Every row comes from one small tree of marks. The marks that hang from a mark follow it in brackets, in alphabetical order. Every link used is in the known rows. Which tree was each row made from?
Known rows
kisu{meni}: [ 12.6   8.5  -2.1  14.4   4.1  18.0  -5.9 -10.8  18.6   8.5  12.1  29.0
   7.7  32.0 -13.6 -12.1  -8.0  16.4  24.8  -2.5]
meni{fotuz{gosup{kisu} lonazu}}: [ 19.4  -0.7 -14.5   5.9  -2.5   9.1  -7.2 -14.3  -8.3  23.6 -13.0  30.3
 -10.6  42.5 -12.6  26.4 -26.0  26.9  21.8  13.2]
kogi{kisu}: [ 24.2   6.9   7.9  15.2  -4.3  12.6 -24.1  -4.7   1.1  17.2  25.3  16.9
  -5.7  31.9 -16.3  -8.2  -8.4  13.8  31.7   3.0]
kogi{kisu{meni{fotuz{lonazu{kobi}}}}}: [ 19.1  14.1  -4.3  16.7   4.0  29.9 -19.9 -14.1   4.1  29.2  -2.6  13.9
   0.0  52.8 -18.7 -13.7 -13.5  28.4  23.2  22.2]
fotuz{gosup{kisu{meni}} lonazu{kobi ruris}}: [ 29.7   1.6 -16.3   7.6 -10.3  23.9  -1.1 -16.5   2.7  35.9 -34.8  10.9
  -8.4  58.1  -4.7  13.5 -28.3  34.5   5.2  17.8]
kogi{kisu{meni{fotuz}}}: [ 15.0  15.0   3.1  19.2   9.5  22.0 -25.1 -10.7  13.1   7.9  11.8  18.6
   8.9  32.7 -16.5  -9.1  -9.6  19.8  31.6  12.1]
kobi{lonazu}: [ 18.4   0.3   2.0  17.8  -1.2  12.8 -10.2  -3.6   2.7  15.7   5.8  52.2
  -2.9  36.2 -21.3  -1.9 -10.6  28.5  20.0  -3.2]
lonazu{fotuz kobi{kogi}}: [ 18.2  -1.1   4.6  24.4 -16.0  14.8  -2.5   1.8   0.9  25.7  -8.3  39.4
 -24.0  41.2 -18.1  -2.7  -7.3  25.5  -4.8  20.0]
kogi{kisu{meni{fotuz{gosup lonazu{ruris}}}}}: [ 24.6   4.7 -10.8  11.6   3.7  22.7 -15.8 -10.4   7.7  22.9 -14.1   9.9
   4.6  44.2 -14.0  12.6 -29.1  31.6  13.6  25.2]
lonazu{fotuz kobi{kogi{kisu}}}: [ 25.4   0.6   7.2  19.9 -17.2  17.6 -16.5   0.0  -3.1  30.8  -0.1  20.4
 -23.6  42.8 -17.6  -6.3 -11.6  26.2   5.8  22.4]
gosup{fotuz{lonazu} kisu{meni}}: [ 28.4  13.4 -27.3 -13.7   1.8  14.1  -3.6 -31.5  -0.4  29.4  -5.5  18.4
  -4.0  52.7  -5.9  -7.6 -33.5  26.6  26.3  -0.9]
ruris{lonazu{fotuz kobi{kogi}}}: [ 17.9   9.7  16.1  19.9  -2.1  15.2   5.6  -4.0   0.2  26.3   1.0  40.2
 -17.9  37.7 -22.6  -2.0  -7.5  24.0   6.7  17.2]
ruris{lonazu{fotuz}}: [ 20.3  14.7  10.7  17.1   7.5   8.7  -0.7  -7.1   3.9  15.2  23.7  30.7
  -7.8  26.7 -21.5  -5.2 -14.8  19.2  22.4  11.0]
ruris{lonazu}: [ 16.2  16.3  16.2  15.5  10.7  10.0  -1.9  -9.0   4.2  13.3  26.8  37.0
   0.8  27.3 -21.1  -4.4  -4.2  11.3  33.3  -1.8]
meni{fotuz{gosup lonazu{kobi}}}: [ 14.7   0.0  -6.4  14.3  -6.2  21.0  -1.7  -8.1  -7.0  32.1 -16.3  33.6
  -5.1  45.8 -17.8  12.7 -12.9  28.7   9.5  21.8]
kogi{kisu{meni}}: [ 20.8  10.3   1.2  10.0   2.7  21.3 -19.8 -12.4  14.4  13.6  19.1   9.8
   7.6  33.6 -13.4 -15.1 -11.4  16.6  34.4  -0.8]
kobi{kogi lonazu{ruris}}: [ 21.9  -4.9   6.0  28.2  -6.9   9.1  -8.4   5.8   4.1  16.8 -16.2  64.1
 -15.8  42.4 -22.3  11.2 -12.5  33.1  -4.4   8.4]
kisu{meni{fotuz}}: [  7.0  13.2  -0.2  23.8  11.1  18.7 -10.9  -8.9  17.1   2.8   4.6  37.8
   9.3  31.0 -16.4  -5.4  -6.1  19.1  22.5   9.2]
kogi{kisu{meni{fotuz{lonazu}}}}: [ 17.9  13.0  -8.3  12.1   9.2  21.5 -19.8 -14.3   9.0  18.2   8.5  17.8
   2.4  43.7 -18.8  -9.1 -19.5  24.6  29.2  14.3]

Which tree is each row?
[ 28.4   7.5   5.3  37.8 -14.7  15.4 -11.9   5.7   0.1  26.1  -8.8  25.3
 -22.5  43.2 -15.2  -6.6 -11.3  28.5  -8.8  34.4] : lonazu{fotuz kobi ruris}
[ 32.6 -14.2  -9.8  14.0 -16.6   6.8  -4.0  -1.7  -3.4  25.8 -38.7  44.9
 -25.7  44.3 -11.9  34.9 -37.0  46.8 -10.7  18.3] : kobi{kogi lonazu{fotuz{gosup{kisu}} ruris}}
[ 30.9   0.6   5.3  22.8 -16.7  16.8 -16.7   1.1  -6.2  39.7 -12.5  25.5
 -27.1  57.5 -19.4  -0.1 -13.9  27.0  -1.4  25.1] : fotuz{lonazu{kobi{kogi{kisu}} ruris}}
[ 29.7  15.3 -23.5  -9.2  -3.4  22.5  -3.4 -31.1  -5.0  40.5 -17.4  15.4
  -7.0  61.9  -5.4 -12.8 -27.9  31.1  20.1   7.5] : gosup{fotuz{lonazu{kobi}} kisu{meni}}
[ 37.8   6.0  -6.0   5.5 -15.6  17.0 -14.8  -9.4 -14.3  48.0 -16.8  23.3
 -26.0  61.7 -15.3  -5.0 -22.5  30.8  -3.1  25.5] : gosup{fotuz{lonazu{kobi{kogi{kisu}} ruris}}}
[ 30.6   4.4  -8.6  10.0 -14.6  13.8  -0.4  -8.0 -11.3  42.7 -25.0  43.1
 -24.8  59.7 -15.2  -0.4 -18.4  29.5 -12.5  22.9] : gosup{fotuz{lonazu{kobi{kogi} ruris}}}
[ 15.2   5.1  -3.3   7.3   5.7  24.9 -17.6 -14.0  11.8  12.0   0.9  10.6
  16.6  29.0 -12.0   7.1 -16.7  23.5  30.3   9.3] : kogi{kisu{meni{fotuz{gosup}}}}
[ 23.7  -0.7   1.3  27.3 -14.6  13.8  -2.1   3.1  -2.7  34.4 -19.9  45.0
 -27.9  56.5 -19.9   4.0 -10.0  26.9 -11.3  21.8] : fotuz{lonazu{kobi{kogi} ruris}}
[ 23.2  14.3 -11.7  25.1   6.5  13.2 -14.1 -12.3   7.2  16.0 -19.7  30.2
 -10.2  52.1 -12.9   8.5 -25.6  30.1  11.1  24.3] : gosup{kisu{meni{fotuz{lonazu{ruris}}}}}
[ 28.9   2.6  15.7  30.5 -16.3  17.5 -21.9   4.8  -1.5  29.4  -8.8  26.5
 -21.4  47.4 -17.0  -0.7  -3.2  21.6   1.4  22.5] : lonazu{kobi{kogi{kisu}} ruris}
[ 36.5   5.8 -12.1   6.9 -16.9  10.2  -5.3 -14.2 -16.9  45.8 -33.7  36.2
 -32.5  65.8  -9.3   7.7 -25.8  32.3  -6.8  22.3] : gosup{fotuz{lonazu{kobi{kogi} ruris}} kisu}
[ 34.3  12.5  -9.9  11.1 -11.4  15.9  -6.6 -10.6 -11.8  42.7 -14.4  28.9
 -17.7  58.3 -13.2  -9.6 -19.0  28.8  -3.4  24.4] : gosup{fotuz{lonazu{kobi ruris}}}
[ 18.3 -16.7  -8.5   6.2 -11.4  12.2   5.0  -2.2   1.4  22.6 -18.9  51.2
 -11.5  34.3 -18.9  22.0 -26.8  40.3  -1.9   5.9] : kobi{kogi lonazu{fotuz{gosup}}}
[ 17.8   4.8  -9.9  21.1  -1.8  28.0  -1.6  -9.1   7.6  28.9 -33.4  25.5
   1.9  51.7 -13.7  10.7 -18.9  35.0  -2.2  30.9] : kisu{meni{fotuz{gosup lonazu{kobi ruris}}}}
[ 29.3  -9.0  -8.3  12.2 -20.8  13.3   0.8  -6.8 -10.1  40.5 -40.0  32.0
 -27.9  58.8  -9.5  28.4 -23.1  31.9  -6.5  20.1] : fotuz{gosup{kisu} lonazu{kobi{kogi} ruris}}
[ 31.5  -3.6 -13.9   8.8 -11.9   6.7  -5.6  -9.5  -6.2  29.4 -17.7  21.6
 -18.5  47.4  -7.9  24.3 -30.6  27.0   8.6  13.1] : fotuz{gosup{kisu} lonazu{ruris}}
[ 18.5  -6.9 -17.7  -5.2 -11.7  23.3   8.6 -21.2   2.8  35.9 -34.2  25.2
 -10.5  56.3  -8.0  17.1 -24.2  31.4  10.5   3.0] : fotuz{gosup{kisu{meni}} lonazu{kobi{kogi}}}
[ 24.7  -4.8 -16.5  -3.1  -9.3   8.3  -1.9 -16.0  -6.7  29.3  -6.3  22.3
 -12.6  43.1  -8.8  19.8 -27.5  23.6  23.8   0.3] : fotuz{gosup{kisu} lonazu}
[ 25.0  -4.7 -20.4  -1.5  -2.8  19.2  -2.1 -18.2   8.4  20.6 -22.5  24.1
   0.7  39.6  -8.0  14.5 -38.3  45.7  15.0   3.0] : kobi{lonazu{fotuz{gosup{kisu{meni}}}}}
[ 16.3   3.7 -14.9  16.1   4.5  19.7  -1.5  -8.7  11.7  17.5 -21.6  29.6
   3.9  42.3 -14.1  16.1 -24.6  31.3   3.5  23.0] : kisu{meni{fotuz{gosup lonazu{ruris}}}}
[ 20.9   1.0  12.7  34.6 -14.7  14.7  -7.4   6.1   1.3  24.1 -16.8  45.3
 -21.9  45.7 -17.0   2.6   0.4  21.7  -8.3  20.1] : lonazu{kobi{kogi} ruris}
[ 18.9   1.6 -12.1  -0.9  -1.8  17.2  -3.2 -20.5  11.3  14.7  -8.6  16.0
   6.2  34.4  -3.3  13.2 -21.6  22.3  29.0  -5.7] : fotuz{gosup{kisu{meni}}}
[ 20.7   9.7  -1.5  33.3   0.7   8.2 -13.4   1.6  -1.0  17.3  -4.3  42.5
 -15.2  44.3 -21.4   6.9 -15.1  24.5   3.1  28.3] : meni{fotuz{lonazu{ruris}}}
[ 23.9   1.5   6.5   4.6  -8.3  14.3   8.4 -14.2  -6.1  32.9 -18.7  26.6
 -19.0  39.9 -12.8  22.6 -20.9  29.3  11.2  15.1] : ruris{lonazu{fotuz{gosup{kisu}} kobi{kogi}}}
